Each row comes from the steps of one walk. Every step used is in the known rows, and no mark comes twice. Write the walk behind each row, first mark first.
Known rows
leku -> ramapak -> zesid -> fami -> fuso: -.08  .09  .38 -.05  .37 -.21 -.22  .21  .06 -.19 -.01  .20  .30  .02  .02 -.08 -.09  .12  .10 -.22 -.03  .25 -.57  .00  .07  .10 -.02 -.11  .11  .22 -.22  .28 -.14  .00 -.50  .11  .45
talapi -> fuso -> numes -> soge -> fami -> zesid:  .24 -.22 -.24 -.10  .00  .03  .25 -.13 -.15  .03  .12  .14  .05 -.27 -.11 -.26 -.19 -.34 -.11  .06  .30 -.19  .53  .33 -.18  .18  .06 -.17  .12 -.21 -.05  .03 -.18  .26 -.07  .15 -.42
talapi -> fuso -> fami -> zesid:  .20 -.25 -.12 -.19  .09  .00  .05  .13 -.13  .09  .05 -.05 -.09 -.06 -.06 -.26 -.25 -.20 -.15 -.14  .26 -.24  .17  .36  .02  .21 -.05 -.12  .20 -.03 -.01  .16 -.16  .17 -.15  .02 -.05
zesid -> fami: -.35  .12  .01 -.11 -.23 -.05 -.13 -.33 -.05 -.19  .20 -.05  .50  .23  .17  .08 -.04  .26  .19 -.01  .10  .12 -.21 -.05  .47 -.05 -.06  .25  .11  .30 -.34 -.09  .23 -.11 -.01  .08  .13
ramapak -> leku:  .09  .22  .21  .18 -.11 -.07 -.06 -.23  .06  .30 -.22 -.15  .03  .30 -.02  .19  .36  .20  .14  .13  .17  .06 -.40 -.16  .15  .29  .24  .24 -.29  .33  .06  .02 -.12  .06 -.09 -.12  .12
fuso -> fami -> leku -> ramapak -> zesid:  .07 -.17 -.15  .05  .13  .04 -.08  .29  .26  .15 -.25 -.18 -.26 -.05 -.04  .06 -.24 -.03 -.15 -.25 -.36 -.01 -.07  .13  .15 -.01 -.09  .01  .04 -.01  .12 -.11 -.16 -.08 -.05 -.19  .13
talapi -> fuso -> fami -> soge:  .18 -.31 -.22 -.19  .04  .03  .26  .03 -.10  .09  .21  .01 -.06  .01  .03 -.29 -.23 -.07 -.13 -.18  .14 -.21  .23  .40  .02  .13 -.02 -.11  .13 -.16  .07  .06 -.12  .17 -.09  .06 -.13
soge -> fami -> fuso: -.31  .18  .17  .01  .21  .05 -.31 -.11  .36  .03  .07  .08  .04 -.13 -.04  .38 -.05  .09  .13  .20  .08 -.18 -.13 -.02  .00 -.31 -.09  .07  .00  .01  .14  .28  .23  .05  .31 -.11  .42
numes -> soge -> fami: -.19  .00 -.13 -.08 -.07  .02  .21 -.44  .00 -.15  .30  .16  .22 -.17  .09  .27  .02  .16  .23  .23 -.11  .24  .19 -.20 -.11 -.53 -.23  .32 -.06 -.02  .01 -.20  .25 -.22  .36  .14 -.07
zesid -> fami -> fuso -> numes: -.13  .11  .02 -.13 -.30  .01 -.12 -.28 -.08 -.14  .08 -.02  .14  .05  .08 -.11 -.02  .05 -.02 -.03  .00 -.10  .11  .06  .32  .03  .12  .03  .22  .09 -.22  .07  .16  .10  .01 -.02 -.09
talapi -> fuso -> fami:  .16 -.12 -.16 -.10 -.05 -.02  .01  .00  .02  .17  .15  .07  .00  .05  .00 -.20 -.24 -.03 -.05 -.11  .33 -.21  .17  .34  .16  .22 -.04 -.04  .01 -.17  .02  .09 -.21  .09 -.08  .03 -.14
ramapak -> leku -> fami: -.04  .04  .36  .27  .09  .06 -.15  .12  .23  .33 -.30 -.01  .06  .36 -.13  .12  .33  .21  .24  .11  .22  .09 -.57  .00  .15  .34  .00  .12 -.43  .09  .01 -.07 -.09 -.01 -.32 -.14  .11
ramapak -> zesid -> fami: -.12  .31  .12 -.03  .14 -.15 -.26 -.20 -.11 -.37 -.19 -.30  .70  .15  .05  .03  .19  .17 -.13 -.07  .18  .18 -.42 -.03  .17  .27 -.02  .07  .32  .47 -.28  .01  .00  .15 -.24  .05  .36
fuso -> numes -> soge:  .09 -.10 -.26 -.02 -.29 -.02  .18 -.15 -.05  .07  .21  .17  .09  .03 -.07  .05 -.03 -.26  .01  .16 -.10  .07  .47 -.11  .01  .11  .20  .00 -.11 -.11 -.03 -.44 -.16  .00  .23  .31 -.59
leku -> fami -> fuso -> numes: -.11 -.15  .32  .11  .24  .10 -.28  .61  .24  .17  .04  .29 -.08  .25 -.20 -.09 -.05 -.14  .18  .11  .13 -.11 -.15  .09 -.04  .22 -.02 -.36 -.22 -.30 -.01  .03 -.04 -.04 -.20  .08 -.06
numes -> fuso -> fami -> leku:  .09  .13 -.27  .04 -.38  .00  .05  .01 -.17 -.07  .01 -.10 -.46 -.21  .20  .04  .04  .04 -.18 -.13 -.16 -.11  .28 -.28 -.14 -.34 -.10  .12 -.03 -.18  .26 -.03  .12 -.28  .43 -.15 -.13
numes -> soge -> fami -> leku -> ramapak -> zesid: -.05 -.01 -.16  .01  .15  .03  .29 -.26 -.01 -.19  .06  .03  .07 -.33  .06  .13 -.04  .13  .08  .10 -.25  .28  .12 -.09 -.26 -.50 -.22  .15  .04 -.06  .03 -.08  .18 -.14  .14 -.02  .04
fami -> fuso:  .04  .22  .22 -.08  .05 -.09 -.11  .12 -.17  .04  .22  .03 -.22  .19  .08 -.04  .03 -.02  .09  .10  .04 -.11 -.07 -.21 -.11 -.05  .22 -.18  .04  .08  .14  .41  .03  .01  .13  .08  .22
talapi -> fuso:  .12  .03 -.02 -.05  .08 -.10  .06  .02 -.17  .09  .30  .11  .13  .15  .07 -.20 -.18 -.03  .10  .02  .52 -.14  .03  .18  .00  .27  .09 -.13 -.05 -.03 -.05  .27 -.18  .11 -.15  .17 -.01
talapi -> fuso -> numes -> soge -> fami -> leku:  .30 -.12 -.36  .00 -.05  .04  .32 -.18 -.07  .12  .09  .10 -.07 -.25 -.04 -.25 -.24 -.24 -.11  .05  .27 -.24  .60  .37 -.14  .17  .08 -.16  .01 -.35  .00  .02 -.17  .23 -.02  .04 -.50

Which walk is each row?
 .14  .06  .34  .25  .06  .11 -.18  .17  .23  .38 -.38  .02 -.18  .24 -.20 -.02  .35  .07  .10  .11  .16 -.08 -.35  .08  .05  .39  .13 -.03 -.36 -.07  .08  .02 -.14  .12 -.31 -.21 -.05 => ramapak -> leku -> fami -> fuso -> numes
-.07  .11 -.05 -.16 -.36  .02  .05 -.40 -.19 -.21  .14  .02  .13 -.01  .14 -.17  .02  .06 -.01 -.01 -.08 -.01  .26  .03  .22 -.09  .06  .09  .25  .02 -.22  .00  .22  .06  .07  .02 -.24 => zesid -> fami -> fuso -> numes -> soge
 .09 -.13 -.25  .07  .01  .05  .14 -.12  .22  .01 -.10  .11  .07 -.29 -.16  .11 -.09 -.26 -.11  .08 -.22  .05  .39  .06 -.09  .01  .07 -.03 -.02 -.19 -.01 -.33 -.13  .10  .08  .06 -.39 => fuso -> numes -> soge -> fami -> leku -> ramapak -> zesid
 .23  .08 -.03 -.11 -.15 -.01  .11 -.03 -.19  .05  .18  .13 -.31 -.03 -.02 -.15  .04 -.24 -.05  .11 -.13 -.11  .43 -.14 -.21  .00  .26 -.20  .05 -.17  .15  .13 -.06  .11  .24  .14 -.34 => fami -> fuso -> numes -> soge
 .09  .28  .03 -.07  .03 -.11 -.08 -.28 -.23 -.40 -.22 -.23  .45 -.04  .04 -.17  .23  .06 -.29 -.06  .03  .10 -.07  .02 -.03  .20  .06 -.02  .44  .25 -.20  .06 -.01  .27 -.17  .02  .06 => ramapak -> zesid -> fami -> fuso -> numes -> soge
-.34 -.43  .26 -.01  .41  .11  .08  .58  .07  .02  .21  .15  .15  .36 -.08 -.04 -.04  .03  .25  .04 -.05  .16 -.37  .08 -.06  .02 -.14 -.24 -.12 -.07 -.08 -.17  .14 -.12 -.25  .21  .21 => leku -> fami -> soge
 .15  .12 -.16  .05 -.21 -.04  .01  .13 -.13 -.13 -.11 -.04 -.37 -.29  .15 -.01  .02  .05 -.23 -.23 -.18 -.03  .11 -.21 -.19 -.26 -.14  .05  .00 -.17  .21  .04  .02 -.23  .21 -.15 -.01 => numes -> fuso -> fami -> leku -> ramapak -> zesid
 .09  .03  .05  .15  .46 -.08  .08  .37 -.02  .05 -.16 -.18 -.18  .02  .03 -.02 -.19 -.02 -.02 -.11 -.18  .16 -.29 -.01 -.16  .04  .13 -.24  .01  .15  .01  .21 -.15 -.05 -.28 -.09  .37 => fami -> leku -> ramapak -> zesid
 .00 -.06  .01  .12  .29 -.05  .14  .38  .01  .17  .04 -.04 -.33  .05  .09  .01 -.29 -.02  .15 -.07 -.23  .13 -.20 -.07 -.05 -.09  .09 -.19 -.12  .05  .04  .17 -.07 -.18 -.16 -.06  .27 => fami -> leku -> ramapak
 .02 -.19 -.29  .05 -.10  .08  .17 -.12  .21  .12  .05  .20 -.05 -.25 -.14  .14 -.16 -.27  .00  .11 -.24  .04  .46  .03 -.04 -.10  .06  .00 -.12 -.24  .00 -.34 -.08  .01  .16  .11 -.44 => fuso -> numes -> soge -> fami -> leku -> ramapak
 .07  .11  .44  .22  .11  .07 -.16  .17  .15  .31 -.32 -.01 -.14  .29 -.13  .00  .36  .20  .16  .11  .17  .01 -.49  .01  .01  .28  .07  .03 -.36  .02  .09  .12 -.05  .05 -.32 -.22  .13 => ramapak -> leku -> fami -> fuso
-.01  .00 -.10 -.09 -.31 -.04 -.01  .07 -.27 -.20  .05 -.03 -.28 -.22  .10  .05  .09 -.09 -.18 -.14 -.10 -.06  .19 -.32 -.19 -.28 -.14  .08  .09  .01  .15 -.02  .12 -.21  .35  .00 -.01 => numes -> fuso -> fami -> zesid
-.23  .10 -.17 -.01 -.17  .03  .06 -.27 -.14 -.14  .02 -.31  .13  .11  .21 -.01 -.11  .21  .05 -.04 -.05  .04 -.04  .04  .33 -.11 -.01  .16  .21  .24 -.25  .00  .26 -.09 -.02 -.16  .12 => zesid -> fami -> leku
-.01  .14 -.15 -.03 -.42 -.05 -.08 -.05 -.11 -.10  .15  .08 -.23 -.13  .17  .12  .10  .09 -.07 -.12 -.03 -.05  .17 -.35 -.03 -.27 -.15  .20 -.09 -.13  .20 -.08  .09 -.29  .44  .01 -.11 => numes -> fuso -> fami
-.03 -.12 -.28 -.01 -.21  .06  .09 -.26  .21  .06  .12  .19  .15 -.16 -.13  .22 -.04 -.24  .01  .20 -.10  .00  .49 -.04  .02 -.04  .07  .08 -.11 -.16  .00 -.42 -.05  .03  .30  .19 -.47 => fuso -> numes -> soge -> fami
-.09 -.06 -.18 -.01  .05  .05  .34 -.28  .02 -.10  .19  .13 -.03 -.29  .11  .16 -.12  .12  .18  .15 -.28  .26  .21 -.12 -.21 -.60 -.21  .20 -.06 -.12  .05 -.11  .22 -.23  .23  .00 -.03 => numes -> soge -> fami -> leku -> ramapak
-.08 -.35 -.04 -.20  .05  .03 -.13  .20  .05  .05 -.09 -.19 -.08  .03 -.12  .11 -.11 -.23 -.11 -.15 -.24 -.07  .01  .02  .13 -.04 -.09  .05  .20  .24  .06 -.18 -.06 -.03  .12  .01  .17 => fuso -> fami -> zesid
-.01 -.12  .32  .19  .18  .11  .09  .16  .12  .26 -.25 -.06  .01  .33 -.10  .02  .36  .20  .15  .05  .01  .13 -.50  .05  .02  .25  .07  .06 -.30  .09  .03 -.10 -.01  .06 -.33 -.13  .11 => ramapak -> leku -> fami -> soge
-.07 -.17  .24  .05  .17  .12 -.12  .49  .10  .11  .08  .32 -.10  .16 -.16 -.16 -.01 -.12  .18  .12  .04 -.03 -.01  .05 -.13  .09 -.07 -.31 -.20 -.38  .00 -.03  .00 -.07 -.14  .12 -.18 => leku -> fami -> fuso -> numes -> soge
 .08  .06 -.20  .04 -.30 -.02  .06  .12 -.12 -.05  .03  .04 -.49 -.27  .18  .03 -.05  .06 -.13 -.20 -.22 -.03  .19 -.25 -.13 -.34 -.14  .09 -.08 -.22  .21  .02  .07 -.32  .30 -.11 -.07 => numes -> fuso -> fami -> leku -> ramapak
-.01 -.04 -.19 -.10 -.35 -.01  .21 -.02 -.23 -.17  .19  .02 -.28 -.16  .21  .04  .09  .06 -.18 -.18 -.26 -.02  .25 -.27 -.15 -.36 -.11  .11  .05 -.10  .21 -.13  .17 -.21  .43  .05 -.11 => numes -> fuso -> fami -> soge
-.24  .10  .06  .01  .13  .09 -.32 -.11  .46  .08 -.01  .13 -.01 -.22 -.16  .35 -.05 -.10  .04  .20  .04 -.28  .07  .08  .04 -.17  .01  .01 -.02 -.08  .14  .15  .13  .14  .31 -.09  .18 => soge -> fami -> fuso -> numes
 .00 -.10  .43  .17  .22  .08 -.12  .23  .08  .25 -.41 -.14  .00  .26 -.22  .05  .32  .04  .14  .08  .14  .09 -.54  .01 -.01  .31  .04  .04 -.25  .22 -.03 -.02 -.06  .07 -.41 -.16  .21 => ramapak -> leku -> fami -> zesid
-.02  .37  .17 -.06  .16 -.15 -.24 -.17 -.17 -.39 -.23 -.32  .49  .07  .07 -.09  .22  .16 -.21 -.08  .14  .06 -.36 -.01  .06  .21  .04 -.02  .43  .39 -.19  .22  .01  .24 -.23 -.03  .37 => ramapak -> zesid -> fami -> fuso
-.02  .28  .01  .05  .18 -.10 -.12 -.15 -.14 -.34 -.32 -.47  .48  .07  .08 -.04  .14  .15 -.24 -.08  .06  .12 -.32  .05  .09  .20  .03  .02  .38  .42 -.21  .08  .01  .19 -.24 -.12  .35 => ramapak -> zesid -> fami -> leku
